Known rows, with every step that occurs
lanul-kibiko-susi-malegiz: [  3 -12   3 -15  -7 -18   7 -33  10  13 -18  20 -24  16 -25 -25   1  -5
  -6 -22   6  -5  -2  -1  17  -9 -31   2  37 -13  -4  -2  -3   5  10  -2
 -33  24   2  -6  -2   3 -12]
vazep-lanul-kibiko-bafosal-vesip-susi-malegiz-dofod: [  7  -3  -9  -3   1  16  -8 -11   1  14  -2  18 -49  14   4  -6 -16   0
   2   1  -2 -21   7   8 -10   4  35 -15  19 -40  11  -5 -29  -2  18  -7
  28 -11  -1  -3  -5  -2  -4]
lanul-vazep-bafosal: [  0  15 -25  15   3 -32  -5 -20 -24  -7  33  -6 -10 -12  -3  15  -2   1
   5  26  -6  -1  -5 -15   4   3   9   7  17  47   4   6   3   3 -22   6
 -15 -57  12   6  -1  17  -4]
kibiko-susi: [-12   1   2 -17  -2 -60  -7  -7   9 -15  -3  -1   8  -7   3 -28  13   5
  -3 -15 -23  11   2   4  12   5 -25 -24 -12   9 -14  -1  14  -5  -8  11
 -38   8   6  -5  -3 -15 -12]
gobu-susi-vazep-lanul-kibiko-bafosal: [  5  16  27  45   0 -26  21 -18  24  -4   1  -2  18 -24   5  21   0 -11
   3  -6  -7 -11   6 -15  20   9  12   9   5   9  13  -4  -7   8   1   3
   9 -23   1  -5  -3  16   6]
lanul-kibiko-susi-vazep-bafosal-vesip: [  9  11  10  -8   9 -70  -3   8 -21 -13   0  -9  19   4   5  28   5   6
  -6   0   3  16  -4  -1 -19   2  31  -2  -6 -14  -6  -1   3  -2 -11  -6
  30  -1 -19  11   6  -3   9]
vazep-bafosal-kibiko-susi: [  1  10  21  18  -5 -42  -7 -13  -1 -17   5  -1  13  -2   2   6   5   8
   4 -13 -12  12  -3   5   4   1   5  -7   7 -14 -21  -6  17  -4  -8   5
 -34  19 -19   1  -5 -27 -16]
kibiko-bafosal-vesip: [  4  15 -12 -38  10 -42  14  22 -13  -6  -7 -21   9 -12  17  15   9   4
 -11  -3   0  27  -7   6 -21   5  36   5 -23 -36  -5   3   0   8 -13  -2
  19 -14   1  -2   7  14  15]
vazep-bafosal-kibiko-susi-malegiz: [  7  -9   5  -9  -7   4   9 -25   1  -1  -8  18 -21  14 -21 -10  -6  -1
  -1 -13   5  -3 -10   0   6 -11  -9  11  35 -10 -13  -4   2   4   9  -3
 -35  20 -10   0  -3  -2 -14]
gobu-bafosal-kibiko-susi-malegiz-dofod: [  4  -5  -9   6   2  56  -9 -14  -2  11  -3  32 -36  20  -1 -16 -16   3
   4   6 -12 -18   6   4 -10  -7  13 -17  15 -42   3  -3 -22   0  16  -2
   0 -13   5  -5 -10  11 -19]
kibiko-bafosal-vesip-susi-malegiz: [  1  -9 -14 -51  -4  14   8   4  -1   2 -10   1 -27   9 -14 -10  -4  -1
 -18 -10  22  -3  -7  15  -9  -4   4   7  32   7  -8   1  -3   5   9  -4
   1  17   1   1   3  -1   7]
susi-vazep: [-15 -20  -9   5   8  27  14   8   0   3  -1   8  39   2 -11 -10  11  -6
  11  21 -16   0   2 -16   5 -11 -31  -5 -23  17   6  13  -8   0 -11   6
   1 -19  11   3   1  37   1]
vesip-susi-malegiz: [-12 -17 -20 -44  -9  31   5  -3   4   9  -7   8 -31   9 -22 -29  -5  -2
 -10  -5  17  -4  -7   7   5  -7 -24   4  32  25  -1   4   0   2  12   2
 -20  19  11  -3   1  -4  -2]
boguv-kilu: [  9 -14 -32   1  -6  26   0 -10   4   4  -9  -7  -7   5  18 -26   8   2
   1   7 -12  17 -11 -14   8  -8 -56  15 -42  27   8 -10  18   5   1   4
 -36 -10  34 -21   2  12 -30]
lanul-kibiko-bafosal-vesip-susi-vazep: [  1 -10  16   6   6  12   2  19   2  -4   2  -7  44   1  -4  19  11  -5
  -7   0   4  -7  10   8 -10  -6   0 -12   1  15  -7   8  -8  -2  -8  -3
  38  12 -10   9   1  11  11]
gobu-susi: [-28   2  -6 -17  -6 -14 -12   1  15 -15  -5   8  -9  -3   2 -26  -8  -8
  -5  -6  -7  14  -6  -6  10  13 -30 -32 -20  39  -2  -6  -1  -2   0  20
 -18  30  15  -6  -2 -13   2]
boguv-tula: [-21 -39 -22 -16   3  17   0   3  -5  15  -5  34  12   2  19 -38  14   7
  16 -15 -18   2 -15   4   6  -3 -36  10 -15 -40  13  -1  -6   5  11   3
   3 -20  26  -3  11  40   4]
dofod-malegiz-susi-kilu: [ 19  -1  -1   4 -13  36 -36   3  16   9  -9   6 -23   1  -3 -42  -2  -5
  -5  13   1  -1   2 -16  13 -16 -59  10 -27  34 -10  -1  30  -5  19  -1
 -63  23  17 -13   3  -2 -11]
kibiko-bafosal-vesip-susi-vazep-lanul: [ -9  -7   7   0   3 -20  17  -2  13 -21   5  -7   7 -14  11  13  -6  -4
  10   0 -14 -13   4 -11   7  18  21  10 -27   6  18  -6  -1  -9  -4   6
  13 -25   4   4   2 -11  16]
vesip-susi-vazep-lanul: [-20 -15   2   3   0 -10  13 -10  16 -14   5  -1   1 -11   5  -5  -6  -4
  17   2 -17 -11   3 -17  19  16  -1   4 -29  17  24  -3   1 -12  -2  11
  -6 -17  10   2   2 -13  11]
gobu-bafosal-vesip-susi: [-15  10  -5 -41   0   7 -12  29  -7 -12   1 -19   0 -10  14   8  -2  11
 -23 -10  21  14   0  24 -21  12  20 -13  -3  17  -6  -2  12  -4  -7   5
  20  26   7   1   2 -26  13]
malegiz-dofod-vesip-susi-vazep-lanul-kibiko-bafosal: [ 10  21  22  40   4 -16  10  -1  15   5   5  -8  13 -16   8  21   1  -5
   2  -5   1 -21  12   2  13  12  26   8  12   2   9  -1  -9   5   4  -6
  30 -33  -9  -1  -6   7   7]
lanul-vazep-bafosal-kibiko-susi-malegiz-dofod: [ 13  -8 -13  12   2  25 -16 -28 -12  10  11  30 -44  25  -6 -10 -13  -1
   9   9 -16 -25   7   3  -9  -6  14 -19  28 -36  -3  -1 -26  -2   9  -4
  -3 -24  -2   1 -11   7 -21]
vesip-susi-kilu: [ 13  -4  -4  17 -10  35 -20  23  17   0  -9 -18 -11 -10  -2 -21  11   1
 -12  17   1   6  -4 -10   4 -11 -54   4 -18  53   0  -4  16  -5  11   4
 -29  11  20 -12   4 -18 -10]
vesip-susi-malegiz-dofod-kilu: [ 24  -5 -34  13  -7  43  -1   2  -4 -10  -6   2 -41  17   1 -45 -17   0
   8  17  -2  -8   2   2   0  -7 -25   9 -17  18  15  -1  14  -8  26  -4
 -15  -4  34 -12  -8 -18 -27]
malegiz-susi-vazep-lanul-kibiko-bafosal: [  5  18  26  40  -2 -22  17 -15  21  -1   6  -2  24 -22   8  18   4  -8
   1  -1  -6 -12  11 -13  18   5  12  12   4  -7   7   1   3   7  -2   0
  -1 -24  -2  -3  -3  19   8]
bafosal-kibiko-susi-malegiz-dofod: [  3 -12 -13   3   1  34  -9 -17  -2  16  -4  29 -38  25  -3 -24 -10   2
  10   4 -18 -13   4   5  -7  -8   6 -22  12 -51   0   0 -25  -2  14  -3
  -6  -5  -1  -5  -9   4 -19]

Rows
[ -5  10 -12 -32   0 -30 -22  14 -19 -13  17 -24  -9  -5   8  14   0   8
 -16  -4  15   7   0  22 -20  10  22 -17  12  26 -12   0   9  -6 -17   2
  16  13  -5   8   3 -32  10] -> lanul-vazep-bafosal-vesip-susi
[ -1   3  15  38  -3  36   4   2 -14  -2  15  -3  23   1  -5  34  -4   5
  13  11   6  10  -8  -1  -7  -9  19  14   9 -14  -8   2   4   2  -8  -2
   2  15 -25   9   0  -7  -4] -> vesip-susi-vazep-bafosal-kibiko
[ -6 -13 -32 -16   4  41  -3  -8  -7  24  -3  29 -44  20  -5 -32 -11   1
   9  17 -14 -10   1  -3  -6  -8   1 -17   3 -34  15   4 -28   1  14   0
   0 -26  16  -7  -5  21 -13] -> susi-malegiz-dofod
[ -3 -12   7  -7   7  23   0  28   0 -12   5  -9  44  -1  -2  11  10  -3
  -9   7  -2  -8   7   8 -13  -6   0 -12  -7  29  -9   8  -6  -3 -10   0
  34   3  -6  10   0  12  11] -> kibiko-bafosal-vesip-susi-vazep
[  8  16  20  42   2 -23  28 -18  17   3   2  -7  20 -26   6  23   6  -8
   6  -1  -7  -7   5 -15  21   6  17  18   3  -7  16   1  -6  10  -3   0
  11 -38   4  -6  -2  24   5] -> susi-vazep-lanul-kibiko-bafosal
[  4   8  -6  31  -3  27   3 -23 -27   7  19  -4  -6   0  -1  33  -5   3
  18   9   5  11  -7  -5  -4  -6  21  18  12 -37  -6   3   0   7 -21  -1
 -18  -4 -13   3  -1   2  -7] -> lanul-vazep-bafosal-kibiko
[-11  -1  19  31  -6 -26   7 -36  14  19  -6  12   2  -1   1   4  -1  -6
  16  -9  -3  -2  13 -21  25   6 -11   3  -6 -39  23  -3  -1  -2   1   2
 -14  18  -4  -3   2  -3   6] -> malegiz-susi-vazep-lanul-kibiko
[  0 -13  24  30   4  34   8  -1   7 -13   1  12  49   6  -6  11   7  -3
   5   1 -15 -13   8  -5   0 -11 -17  -7  -7   0 -12   4  -1  -2 -10   4
  -3   2  -5   6  -7  19  -8] -> gobu-bafosal-kibiko-susi-vazep
[ -6   3 -31 -48  11  28 -11  29 -17  31 -17   7 -36  24  -5 -33  -8   4
   7  -1  13  -4  -1  19  -3   7  -5  -3   1 -14  -1   5 -10   2  14 -12
  13 -10  -4   2  -2  11   5] -> susi-malegiz-dofod-vesip
[ 11  13  16  -8   7 -51  11   2   1  -8 -11 -10   9  -6  14  32   1  -5
  -7 -16   4   8   1  -1 -12  12  35   2 -15 -37   1  -6  -9   6  -6  -4
  36   4  -8   2   4   4  18] -> gobu-susi-vazep-lanul-kibiko-bafosal-vesip
[  6  16  24  42   0 -24  20 -15  21  -1   6 -10  22 -27   6  23   5  -7
   2  -4  -2 -12   8  -7  19   7  17  13  11   7  11   0  -4   7  -1   0
  13 -27   0  -4  -3  10   5] -> vesip-susi-vazep-lanul-kibiko-bafosal
[ 16  13  15 -20   5 -39   2  -5  -3   0  -7  -4   5  -2  13  20  -2  -4
  -3 -18  11   3   6   5  -8   6  39  11 -10 -44  -5  -1   2   4  -5 -10
  22  10 -10   2   5   5  18] -> dofod-malegiz-susi-vazep-lanul-kibiko-bafosal-vesip
[ 15   2  -4   5  -6  35 -25  37  12   7 -15 -24 -13  -4  -4 -24   8   2
 -14   9  12   4  -4   2   2  -3 -53   9 -16  56  -8  -4  21  -5  16  -4
 -18  15   8  -7   4 -20  -3] -> dofod-vesip-susi-kilu
[-11  13  -9 -38  -2 -36 -17  27 -14 -17  12 -24  -2  -7   9   9   0  12
 -17  -5  16  18  -6  21 -19   9  25 -14   4  28 -11  -1  14  -7  -7   2
  19  22  -8   6   5 -37  11] -> vazep-bafosal-vesip-susi
[-10  -5  13  37  -3 -24  17 -36  11  21  -9   8   0  -3  -2   9   0  -6
  21  -9  -3   2   6 -23  27   7  -7  12  -9 -39  30  -2 -10   1  -2   2
  -3   5   2  -4   3   0   4] -> susi-vazep-lanul-kibiko
[  2   7  -8 -24  11 -46   3  21 -27 -11   3 -11  15   2   6  23   3   7
  -3  13   2  23 -11  -5 -24   2  33   4 -19  -6   1   2   1   0 -11  -3
  30 -15 -11  10   9   6  14] -> susi-vazep-bafosal-vesip
[ -2 -19  20  22   4  18   5  -2   5  -8  -3  10  47   9 -10   2  13  -5
  10  -2 -21  -6   8  -4   1 -13 -25 -12 -12  -9 -15   6  -4  -4 -12   3
 -10  12 -11   6  -5  14  -8] -> bafosal-kibiko-susi-vazep
[ 12  13  10  -9   9 -45  19   5  -5   0  -9 -14  13  -9  15  32   6  -1
  -3 -10   3  13   0  -1 -10   8  41  12 -16 -53   6  -1  -8   8 -10  -8
  32  -9  -6   1   7  12  18] -> susi-vazep-lanul-kibiko-bafosal-vesip
[ -2  -7 -14 -49  -5   6   1   2  -8   1  -5   2 -33  12 -17 -10  -8   2
 -16  -7  25   1 -11  11 -10  -4   6   7  34  18  -6  -1   1   1  11  -4
   2  22  -2   4   4 -11   5] -> vazep-bafosal-vesip-susi-malegiz
[ -4  13   8 -21  -2 -38  -5  13   2 -10   3 -25  -2 -15  16  16   1   6
 -15 -21  13   7   4  20 -10  15  33  -8   5  -3  -5  -5   6  -3  -6   0
  25  25  -7   1   4 -34  14] -> vazep-lanul-kibiko-bafosal-vesip-susi
[  1   3  10  40  -1  30  12  -5 -18   2  10   1  22   1  -4  33  -4   4
  18  16   2  15 -11  -9  -5 -11  20  21   1 -27  -4   3   2   5 -10  -2
  -3   2 -22   7   1   3  -5] -> susi-vazep-bafosal-kibiko
[-19   8 -18 -38   2  11 -30  41  -8  10   3 -15 -14   7   5 -26  -3   9
  -7  -8  15  -1   7  36  -6  16  -3 -27   4  29 -11   3   4  -8   5  -2
  20  20  -7   3  -2 -33   6] -> malegiz-dofod-vesip-susi
[ -2 -14  22  26   4 -13   1 -11  12  -1  -4  12  46   6 -12  -3  16  -7
   5  -5 -18 -10  12  -7  12  -9 -34 -18  -3   6  -6   6  -6  -3  -9   3
  -3   7  -6   4  -5  17  -7] -> lanul-kibiko-susi-vazep
[ -8   7   4  26   3 -12  -3  15  -6 -20  26  -5  31 -11  -8  15   0   5
  -2  27  -4  -4  -6  -9  -1  -3  10  -1   9  81   1   5   9  -5  -4   5
  13 -31  -8  12   0   4   1] -> vesip-susi-vazep-bafosal
[  3   4  15  29  -6  38  -4 -10 -15   4  15   9  15   7  -6  21 -12   1
  19   7   9   5  -5  -5  -1 -13  18  19   6 -18 -13   4  12   1  -3  -5
 -15  21 -26   8  -1  -2  -5] -> dofod-malegiz-susi-vazep-bafosal-kibiko
[ 21   4   2   8  -6  39 -20  31  10  -6 -11 -20 -12 -10   6  -1   5   4
 -22  12  11   9  -4  -3 -13  -6 -29  10 -20  36  -1  -7  18  -4  11  -1
  -8  12  18  -8   5 -17  -3] -> gobu-bafosal-vesip-susi-kilu
[-11 -11 -20 -55  -4  34   0  12  -2  16 -13   3 -30  16 -23 -30  -7   0
 -11 -14  30  -7  -7  19   5   0 -23   7  34  30  -8   3   3   2  14  -5
  -8  26   1   1   1  -6   5] -> dofod-vesip-susi-malegiz
